Each row comes from the steps of one path. Every step used is in the known rows, and no mark comes twice. Write the path behind each row, first mark first.
Known rows:
v > a > x > s > w: .11, -.82, -.08, .04, .59, .23, .07, -.10, .51, .10, .06, -.62, -.05, -.43, -.22, .10, .26, -.06, .23
s > w > g: .18, -.43, -.16, .16, -.11, .04, -.35, .21, .38, -.03, -.05, .00, -.59, -.16, -.31, -.28, .22, .14, -.04
w > s > x > a > v: -.38, -.47, -.02, -.09, .25, -.07, .11, .12, .63, -.06, -.33, .35, -.25, -.49, .54, .33, -.07, -.01, .29
x > s > w: .16, -.66, -.06, .53, .17, -.05, .03, -.03, .31, -.03, -.17, -.48, -.19, -.20, -.17, -.09, .20, .01, -.13
s > x > a > w: .19, .00, -.32, -.07, .41, -.09, -.04, .28, .66, -.55, .12, .08, -.24, -.85, .22, .24, -.18, -.23, -.03
v > a > w > g > x > s: .24, -.13, -.06, .00, .46, .55, -.07, .56, .25, -.24, .14, -.84, -.29, -.32, -.01, -.26, .28, .10, -.09
g > w > s > x > a > v: -.75, -.12, .06, -.04, .34, .06, -.03, .15, .65, -.40, -.18, .17, -.24, -.40, .59, .32, -.43, .14, .42
a > w: .28, .18, -.16, .15, .16, -.16, -.18, .16, .30, -.59, .20, .04, -.01, -.22, .14, .05, .06, -.13, -.13
x > a: -.01, .05, .08, .29, .19, .15, .03, .16, .07, .13, .11, .03, -.11, -.56, .00, .29, -.16, -.12, .07
s > w > g > x > a > v: .22, -.32, .15, .58, .05, .44, -.17, .40, .71, .02, .27, -.08, -.68, -.71, .15, -.05, .27, .21, -.08
a > v: -.05, -.09, .15, -.03, .04, -.13, -.06, .10, .28, -.19, .05, .07, -.01, .04, .16, .03, .08, .05, .06
g > x > s: .09, -.02, .00, .37, .16, .37, .31, .08, -.02, .20, .09, -.66, -.03, -.01, .10, -.09, .22, .13, -.05
s > w: .25, -.53, -.06, .32, .04, -.08, -.11, -.19, .27, -.15, -.12, .03, -.09, -.25, -.03, -.04, .12, .05, -.10
v > a > w: .27, -.08, -.03, -.22, .44, -.06, -.16, .13, .15, -.55, .04, -.19, .21, -.41, .08, .07, -.02, -.14, -.12
g > x > s > w: .33, -.45, -.02, .71, .20, .28, .20, -.08, .28, .05, -.01, -.60, -.13, -.24, .10, -.16, .35, .14, -.19
s > w > g > x: .26, -.30, -.09, .30, -.13, .39, -.18, .19, .33, .08, .09, -.16, -.56, -.17, .02, -.37, .35, .24, -.14
a > x > g > w > s: -.69, .23, -.11, -.06, -.03, .34, -.17, -.07, .23, .00, .31, .38, .03, .24, .81, .39, -.02, -.05, .56
w > s > x > a: -.37, -.37, -.21, -.07, .23, .10, .13, .05, .29, .11, -.32, .28, -.21, -.48, .39, .33, -.12, -.08, .33
v > a > x: -.07, -.25, .00, -.53, .40, .21, .02, -.06, .16, .13, .21, -.16, .18, -.24, .03, .17, .07, -.07, .29
w > s > x: -.30, -.43, -.29, -.35, .08, -.05, .12, -.13, .29, -.05, -.46, .24, -.13, .04, .42, .05, .02, .05, .24
g > w: -.36, .35, .07, .05, .05, .12, -.11, .05, -.04, -.33, .09, -.17, .05, .03, .07, -.04, -.34, .15, .13

Write each row's path:
-.59, .15, -.03, .11, -.16, .26, -.22, -.06, -.09, -.12, -.05, .35, .08, .28, .78, .29, -.13, .06, .26 => x > g > w > s
-.47, .07, .08, -.56, .27, .44, -.23, .00, .02, -.04, .37, -.05, .29, -.11, .47, .40, -.18, -.07, .41 => v > a > x > g > w
.37, .36, -.03, .58, .36, .23, .01, .23, .36, -.27, .51, -.12, -.08, -.76, .38, .25, .01, -.09, -.17 => g > x > a > w
-.01, -.85, -.11, -.14, .49, .39, -.11, .26, .61, .17, .12, -.66, -.48, -.37, -.44, -.16, .30, .02, .25 => v > a > x > s > w > g
-.40, .36, .08, -.03, -.17, .26, -.24, .07, -.12, -.18, .14, .11, .11, .10, .43, .19, -.20, .01, .10 => x > g > w
.27, .02, -.07, -.21, .31, .49, -.23, .46, .20, -.37, .25, -.36, -.23, -.37, .11, -.21, .24, .11, -.08 => v > a > w > g > x
-.71, -.06, -.22, -.34, .15, .12, .03, -.08, .24, -.32, -.36, .10, -.05, .10, .42, .01, -.33, .17, .35 => g > w > s > x
-.08, -.04, .29, .26, .14, -.02, .00, .24, .35, -.08, .15, .08, -.14, -.53, .11, .27, -.10, -.05, .05 => x > a > v
-.36, -.40, -.24, -.43, -.14, .10, -.05, -.11, .14, .10, -.40, .54, -.08, .13, .82, .33, .18, -.08, .19 => w > s > x > g
.02, .06, -.13, .59, .34, -.01, -.09, .17, .36, -.38, .14, .30, -.10, -.62, .39, .35, -.08, -.20, .07 => x > a > w > s
-.07, -.28, -.39, -.28, -.01, -.10, -.19, .00, .50, -.49, -.19, .54, -.14, -.08, .90, .35, .22, -.23, .07 => a > w > s > x > g
-.13, -.07, -.10, .05, .28, .21, .19, .11, .40, .18, .30, -.46, -.09, -.06, -.12, .07, .15, -.12, .31 => a > x > s
.08, -.01, -.34, -.21, .26, .10, -.26, .64, .78, -.47, .18, .07, -.69, -.76, -.02, .04, -.09, -.15, .05 => s > x > a > w > g
.27, -.26, -.02, .63, .03, .49, -.15, .32, .41, .24, .24, -.12, -.63, -.69, .03, -.11, .19, .18, -.10 => s > w > g > x > a
-.60, .18, -.03, .17, .08, .17, -.09, -.06, -.06, -.27, -.14, .08, .09, .14, .35, .01, -.27, .19, .28 => g > w > s
-.10, -.27, -.20, -.55, -.14, .03, -.07, .02, .20, .06, -.17, .29, -.10, .00, .48, .24, .05, -.12, .03 => s > x > g
-.50, .09, -.12, -.52, -.07, .10, -.17, .03, .13, -.26, -.05, .13, -.03, .01, .55, .22, -.27, .03, .13 => s > x > g > w
.04, .14, -.04, .01, -.17, .48, -.07, .32, .08, .20, .19, -.19, -.42, .05, .06, -.33, .22, .22, -.03 => w > g > x
.26, .22, -.20, .39, .19, .37, -.07, .57, .40, -.28, .32, -.68, -.52, -.14, .05, -.35, .36, .08, -.13 => a > w > g > x > s
